Each row was made from one path, in order. Every step used is in the known rows, and no mark comes twice. Write each row's path.
(in the rows, 128 means zero)
Known rows:
nevas, kofis, gupof, gime, vuli: [ 99 145  97 170 166 115 138 167 118 114  81 140 176 180 163 131  97 129
 102 157 167  86 152]
gupof, gime, ludi, kofis: [118  89 114 168 143 112 108 182 127 119 136 144 133 154 136 124 138  76
 150 113 107 102 152]
vuli, gime, gupof, kofis, vopi, geru, nevas: [ 89 112  19  91  86  72 105 187 114 110 122 188 107 146 141  78  78 150
 145  89 129  67 151]
gime, ludi: [151 136 124 152 170 125 122 133 127 135 126 154 136 155 119 147 125  98
 138 111 126 150 124]
vuli, gime: [135  89 129 110 130 120 112 147 135 125 109 137  99 127 154 119 108 117
 131 120 124  97 149]
vopi, geru: [103 124 172 142 102 138 122 147 129 103 148 132 131 120 112 135 135 139
 128 117 120 136 144]
ludi, gime, gupof, kofis, nevas: [ 98  99  52 132 140  77 121 162 118 101 114 161 128 169 133 158  69 133
 149 157 171  32 130]
ludi, gime, gupof, kofis: [126 107  52 157 119 109 111 160 122 110 137 150 116 154 109 141  82 121
 143 157 137  70 130]
vopi, kofis, ludi, gime, vuli: [123  68 166 179  82 122 136 148 149 116 149 149 162 148 110 190  84  79
 142 140 127  35 106]
nevas, kofis, ludi, gime: [129  90  81 152 129 106 142 140 100 140 107 165 175 133 108 188 107  85
 121 180 130  32 144]
vuli, gime, ludi, kofis, nevas: [ 89  62 131 118 165  77 123 186 134 117 102 167 114 159 155 178 115  97
 163  93 134  57 161]
gime, gupof, kofis, ludi: [129 111  57 123 117  59 115 141 138 115 122 149 164 124 111 131  95 123
  96 128 129 111 103]
vuli, gime, gupof: [132  94 127  94 141 126 104 182 146  99 100 141 108 130 150 118  69 131
 136 121 138  88 140]
vopi, kofis: [ 84 112 158 164 106 113 131 123 133 145 144 123 137 129 119 133 117 121
 146 120 116  99 111]
geru, vopi, kofis: [ 98 116 179 143 114 106 111 118 155 147 169 149 127 140  93 129 121 154
 148 112 129  91 103]
gime, gupof, kofis: [115 133  57 141 133  94 115 149 127 122 129 138 133 139 112 110  98 146
 119 132 141 126 120]
nevas, kofis: [109 136  89 157 162 122 145 136  97 155 106 141 159 131 113 131 126 134
 122 156 145 102 147]
vopi, geru, nevas, kofis, ludi, gime: [ 76  92  83 154 100 113 162 144  80 122 131 173 182 143 105 165 109  80
 166 138 141  30 185]
gupof, kofis, nevas: [ 94 117  61 135 148  58 132 114 114 140 114 144 135 148 139 126 126 149
 116 131 157  95 128]
nevas, kofis, gupof: [ 71 162 101 147 156  90 150 129 107 135  90 135 167 152 138 181 116 139
 107 149 139 103 134]
vuli, gime, gupof, kofis: [124  94  58 127 136  89  98 167 134 118 109 148 103 138 136 101  80 135
 122 123 138  94 138]
vuli, gime, ludi, kofis: [119  73 129 143 143 108 114 183 135 123 123 156 103 147 129 163 128  84
 158  94 102  97 160]
vuli, gime, ludi, kofis, vopi: [137  88  86 109 122  87 100 197 136 134 117 184  95 144 135 166 125  99
 138  99  82  71 130]
vopi, kofis, ludi, gime: [107  66 153 160  72  97 127 125 135 127 149 145 155 127 115 189  95  75
 144 141 100  26 109]
nevas, kofis, ludi, gime, vuli: [150  94  92 173 138 130 152 162 115 127 109 167 182 151 104 187  98  89
 119 177 155  41 143]
ludi, kofis, gupof, gime: [ 55 106 134 133  93  85 118 168 138  92 119 113 133 150 169 157 129 113
 126 124 102  80 151]

Which path is each row?
[144  86 120 108 101 114 117 166 141  86 121 154 152 133 121 183  67  91
 134 152 126  51 113] -> kofis, ludi, gime, gupof
[ 99 157   9 109 140  96 157 137  76 172 100 178 159 145 134 108 118 139
 146 138 145  66 145] -> geru, nevas, kofis, vopi
[141  81  55 158  91  73 120 114 120 131 139 156 140 135 107 165 117  87
 112 151 110  65 124] -> gupof, kofis, ludi, gime
[107 147  58 122  86  79  98 180 129 106 141 171 126 130 107 114 102 174
 100 122 112 109 105] -> gime, gupof, kofis, vopi, geru
[ 84 146  23 123  73  74 130 132  98 139 150 173 125 142 119  88 137 147
 139  94 118 103 139] -> gupof, kofis, vopi, geru, nevas
[156 113 121 156 138 151 118 168 139 108 120 132 137 155 156  79 107 117
 119 134 158 111 144] -> gupof, gime, vuli
[ 57 139  90 155 134 129 164 143  77 139 128 151 167 142 107 111 129 130
 163 117 157  99 190] -> vopi, geru, nevas, kofis
[157 107 136 161 119 170 135 160 134 106 139 144 117 163 122 161 100 104
 148 150 149  83 136] -> ludi, gime, vuli
[141 145  16 124 104  65 107 127 116 156 129 163 117 131 120 109 134 153
  94 135 106 111  98] -> gupof, kofis, vopi
[ 53 116 154 162  99  82 113 131 141 116 120 115 152 158 173 136  96 113
 125 121 111  72 116] -> vopi, kofis, gupof, gime
[161  98 121 135 171 118 107 153 131 132 108 162 106 153 143 138 106  88
 143 100 123 119 145] -> vuli, gime, ludi
[ 78 139  83 153 156  90 126 145 105 127  80 133 169 161 167 134 107 124
 103 159 140  74 152] -> nevas, kofis, gupof, gime
[107 111 135 158 142 113 130 164 128 127 144 147 130 150 103 173 149  94
 155 105 105 128 140] -> gime, ludi, kofis
[ 96  89 158 145  89  80 131 114 144 138 139 134 172 114 116 157 116 101
 121 114 103  84  99] -> vopi, kofis, ludi
[ 97  95 101 172 110 138 171 166  92 109 132 178 193 163 100 166 100  85
 163 137 167  37 184] -> vopi, geru, nevas, kofis, ludi, gime, vuli
[ 97 132 123 128 123  96 112 134 137 101 101 121 138 156 182 130 107 120
 111 130 124 102 130] -> kofis, gupof, gime
[ 93 146  91  93  78 111 134 146 108 120 143 167 129 134 133 107 127 143
 153  94 120  99 139] -> kofis, vopi, geru, nevas
[ 56  93 135 111 124  86 147 161 129 113 120 134 137 133 137 173 140 136
 150 118 140  66 143] -> ludi, kofis, nevas
[163 116 104 160 170 123 100 152 123 127 119 152 138 160 152  99 117  83
 132 122 127 124 139] -> gupof, gime, ludi
[129 107  59 138 106  58 122 107 127 143 129 144 157 121 111 134 136 112
  89 126 114 120 116] -> gupof, kofis, ludi
[104 124 133 139  91  99 110 196 131 111 159 177 127 136  97 180 152 120
 140  94  75 112 125] -> gime, ludi, kofis, vopi, geru
[ 69 115  92 140 116  97 165 132  87 134 122 162 200 128 107 133 128 109
 141 115 145  86 175] -> vopi, geru, nevas, kofis, ludi
[ 94 119  50 122 144  87 170 113  87 157 101 161 200 136 123 128 119  99
 140 127 152  77 158] -> geru, nevas, kofis, ludi
[127 151  44 124 143 100 132 149  98 164  99 171 152 128 121 130 121 151
 101 161 126  77 119] -> nevas, kofis, vopi
[142 111  16  90 115  65  85 181 135 129 101 175  98 135 144  99  76 156
 102 129 116  68 110] -> vuli, gime, gupof, kofis, vopi
[ 69 107 177 117 137  76 123 116 151 142 147 159 136 153 119 146 109 166
 151 109 161  52 104] -> geru, vopi, kofis, nevas
[ 68 137 145 149 134  83 132 153 140 104 125 140 137 173 127 224 138  98
 144  95 100 130 129] -> gime, ludi, kofis, gupof
[ 45 146 102 175 135 122 157 173  98  98 100 151 186 193 160 112  99 126
 146 117 179  82 190] -> vopi, geru, nevas, kofis, gupof, gime, vuli
[101 149  77 181 198  87 121 154 103 131  81 159 179 188 158 152 104  94
 113 140 139  99 147] -> nevas, kofis, gupof, gime, ludi
[ 89  81 110 145 165  81 118 183 123 111 114 156 143 165 161 143 125  93
 154 112 140  62 154] -> gupof, gime, ludi, kofis, nevas
[ 78 116 135 115  51 105 117 189 131 105 156 155 118 111 104 163 154 152
 127 112  78  89 130] -> ludi, kofis, vopi, geru
[150  81 122 123  94 111 126 131 131 110 130 149 144 129 123 183 107  79
 128 149 112  56 123] -> kofis, ludi, gime
[ 27 141  89 155 127  97 146 152  85 109 102 146 178 173 163 113 109 121
 145 121 153  73 194] -> vopi, geru, nevas, kofis, gupof, gime
